Each row was made from one small tree. The marks that hang from a mark follow it in brackets, in alphabetical order. Every link used is in the known rows. Write each row's tree.
Known rows:
tosil(siki(puzos(lotis suzud) zozil) talu): +3.50	+2.04	-0.66	-2.74	+0.80	+4.01	+2.24	+0.99	+6.18	+1.84	-2.56	-2.60	-4.08	-1.71	+1.89	-0.73	+0.10	-1.01
siki(zozil): -2.24	+2.21	-4.65	-0.89	+1.08	-1.48	+0.04	-0.76	+1.29	+1.92	+1.16	+4.18	-1.77	-2.86	-3.01	+1.29	+3.20	-2.68
talu(tosil(siki(zozil))): -0.22	+2.67	-4.81	-2.05	+2.80	+2.10	-1.80	-0.59	+3.51	+1.76	+2.32	+1.20	-2.40	+0.13	-0.26	+2.45	+1.48	-4.21
siki(puzos(lotis suzud(pevu)) tosil(talu) zozil): +1.93	+1.82	-3.64	-0.36	+1.39	+2.82	+0.19	-2.96	+4.51	-0.06	-6.71	-0.96	+1.09	-2.12	-4.47	+2.02	+0.53	+2.80
puzos(lotis suzud): +0.27	+3.06	+0.04	+0.68	+0.34	+2.27	+5.04	+2.26	+2.52	-1.25	-2.91	+1.03	-3.04	+1.09	+3.80	+0.31	-0.49	-1.65
talu(tosil(siki(puzos zozil))): -0.49	+1.78	-6.30	-2.13	+2.16	+3.29	-2.30	-2.15	+4.42	+2.68	+2.18	+1.74	-1.34	-0.35	-4.46	+3.37	+1.89	-3.67
tosil(siki(zozil) talu): +1.58	+2.13	-1.67	-5.43	+2.13	-0.33	-2.01	+0.11	+2.68	+2.35	+1.88	-0.12	-3.32	-2.78	+2.89	-0.74	+2.29	-4.11
suzud(pevu puzos(lotis)): -3.61	+2.16	-7.45	+0.61	+5.30	+1.95	+3.34	-1.34	+0.84	-1.93	-7.22	+3.70	+2.82	-2.77	-0.02	+2.50	+0.61	-1.85
tosil(talu): +0.40	+2.32	-0.62	-5.10	+1.02	-1.78	-1.67	+0.26	-0.66	+0.16	+1.83	+2.48	-1.02	-0.97	+3.59	+0.21	+0.85	-3.61
lotis(pevu(suzud) puzos): +2.32	+1.52	+3.33	+1.11	-0.52	+1.53	+5.27	-0.32	+3.98	-4.94	+0.66	+5.62	-0.41	-0.88	+3.82	+0.61	+2.54	+0.22
siki(puzos): -2.42	+1.30	-3.81	-1.83	+0.21	+0.13	-0.33	-1.57	+0.77	+0.70	+1.21	+4.65	-0.13	-0.70	-3.63	+2.13	+2.54	-3.64
tosil(siki talu): +1.71	+2.05	+0.70	-6.37	+2.02	+0.19	-1.61	+0.95	+1.36	+0.32	+2.05	-0.04	-2.70	-0.17	+6.21	-0.98	+1.31	-5.71
siki(puzos(lotis(pevu(suzud))) tosil(talu)): +3.30	+1.50	+3.26	-0.71	-0.62	+1.61	+1.92	-0.54	+3.93	-3.72	-0.45	+0.36	-0.35	+0.38	+0.05	+0.17	+0.25	+2.19
pevu(suzud(puzos)): -3.72	+4.38	-1.89	+0.17	+2.37	-0.41	+0.91	-2.07	+1.95	-0.33	-2.19	+7.38	-1.29	-1.11	+2.65	-0.31	+1.72	-2.80
siki(puzos(lotis(pevu) suzud) tosil): +3.41	-0.30	+0.79	+2.09	-0.76	+4.02	+4.13	-0.55	+4.85	-4.62	-2.53	+0.10	-0.37	+1.69	-2.84	+1.89	+0.72	+2.20
siki(puzos(lotis)): -1.99	+1.66	-3.77	-0.26	+0.68	+1.91	+2.95	+0.55	+1.72	+0.44	-0.61	+2.60	-0.48	-0.58	-3.49	+1.96	+1.16	-1.83
tosil(siki): -0.87	+1.89	-1.07	-3.21	+2.15	+1.08	+0.20	+0.58	+1.78	-0.08	+1.49	+1.64	-3.06	+0.46	+3.34	+0.11	+2.49	-6.26

Which tree is each row?
+0.11	+0.27	-3.64	+0.93	+3.37	+1.78	+4.98	+0.85	+2.08	-4.40	-2.63	+3.04	+1.28	-2.02	+1.17	+1.27	+0.68	-0.33 : suzud(puzos(lotis(pevu)))
-3.23	+4.62	-1.85	+1.79	+2.82	+1.52	+4.14	-0.03	+2.96	-0.57	-3.98	+5.17	-1.46	-0.88	+2.86	-0.42	+0.18	-1.04 : pevu(suzud(puzos(lotis)))
+4.80	-0.24	+2.58	+0.90	-0.58	+3.02	+5.44	+0.04	+4.37	-5.72	-0.86	+3.73	-0.31	-0.18	+3.91	+1.28	+2.03	+0.79 : lotis(pevu puzos(suzud))
+0.91	+1.77	-1.23	+0.38	+1.27	+3.08	+3.98	-2.01	+3.14	-3.41	-5.43	+4.32	+1.54	-0.92	+2.53	+2.35	+1.81	-0.78 : lotis(puzos(suzud(pevu)))
+0.84	+2.18	-2.33	-3.28	+1.24	-2.17	-4.53	-2.45	+1.67	+2.04	+1.98	+2.21	-0.74	-1.66	-3.85	+0.72	+2.82	+0.24 : siki(tosil(talu) zozil)
+1.45	+1.48	-3.59	-2.08	+0.88	+0.97	-2.89	-5.14	+3.48	+0.30	-4.93	+1.12	+1.34	-2.32	-4.69	+2.32	+1.86	+1.09 : siki(puzos(suzud(pevu)) tosil(talu) zozil)
+1.84	+2.75	-3.92	+0.61	+1.35	+6.61	+2.56	+0.32	+7.09	+1.39	-2.14	-1.44	-3.36	+1.06	-1.18	+2.36	-0.63	-1.04 : talu(tosil(siki(puzos(lotis suzud) zozil)))
-0.88	+1.42	-5.00	-0.35	+1.95	+3.47	+2.51	+0.31	+5.10	+2.47	-0.57	+0.07	-2.78	-2.29	-4.23	+1.00	+2.45	-2.56 : tosil(siki(puzos(lotis) zozil))
-0.87	+2.71	-2.24	+1.04	+1.93	+2.70	+5.60	+0.78	+1.64	-2.88	-7.26	+0.36	-0.49	-0.33	+3.95	+1.65	-0.74	-2.24 : puzos(lotis suzud(pevu))
+1.13	+1.06	-3.08	-5.41	+1.46	+0.87	-2.54	-1.33	+3.54	+3.09	+1.79	+0.62	-2.36	-3.06	-1.28	+0.20	+2.71	-3.54 : tosil(siki(puzos zozil) talu)
+2.30	+1.39	-0.70	-5.19	+1.73	+3.23	+0.02	-1.81	+3.10	-1.39	-4.95	-1.03	-0.68	-0.62	+5.40	+0.51	+0.32	-4.80 : tosil(siki(puzos(suzud(pevu))) talu)
+3.62	+2.05	+1.68	-3.61	+0.59	+4.57	+2.65	+1.82	+4.68	+0.01	-2.28	-2.70	-3.58	+0.85	+5.36	-0.93	-0.85	-2.53 : tosil(siki(puzos(lotis suzud)) talu)
+0.58	+2.00	-3.78	-1.64	+2.51	+5.91	+0.16	-2.54	+3.85	-1.98	-4.44	+0.15	+0.10	+2.10	+2.29	+3.85	-0.41	-4.77 : talu(tosil(siki(puzos(suzud(pevu)))))
+5.66	-0.21	+0.21	-0.10	-0.64	+2.54	+1.83	-0.92	+5.71	-2.28	-2.12	-1.63	-0.52	-1.38	-3.21	+0.99	+0.64	+4.43 : siki(puzos(lotis(pevu) suzud) tosil(talu) zozil)
+0.96	+1.59	-3.78	-1.58	+0.85	+0.77	-1.92	-1.83	+3.69	+2.58	+0.14	+0.49	+0.05	-2.07	-7.80	+1.46	+2.00	+2.64 : siki(puzos(lotis) tosil(talu) zozil)
-0.91	+2.25	-0.36	+0.63	+1.92	+0.09	+3.06	-1.49	+2.49	-4.30	-1.89	+6.27	-0.28	-1.54	+4.08	+0.08	+1.53	-1.85 : lotis(pevu(suzud(puzos)))
+3.83	+1.62	+1.49	-1.77	+0.57	+3.07	+4.13	+1.12	+6.19	-1.33	-0.67	-1.90	-3.35	-3.18	+3.33	-1.28	+0.71	-0.68 : tosil(siki(puzos(lotis(pevu(suzud))) zozil) talu)
+2.75	+1.79	-0.78	-3.40	+2.33	+5.05	+3.16	+0.15	+3.97	-1.67	-6.66	-3.27	-0.89	-0.36	+5.55	+0.48	-1.07	-3.14 : tosil(siki(puzos(lotis suzud(pevu))) talu)
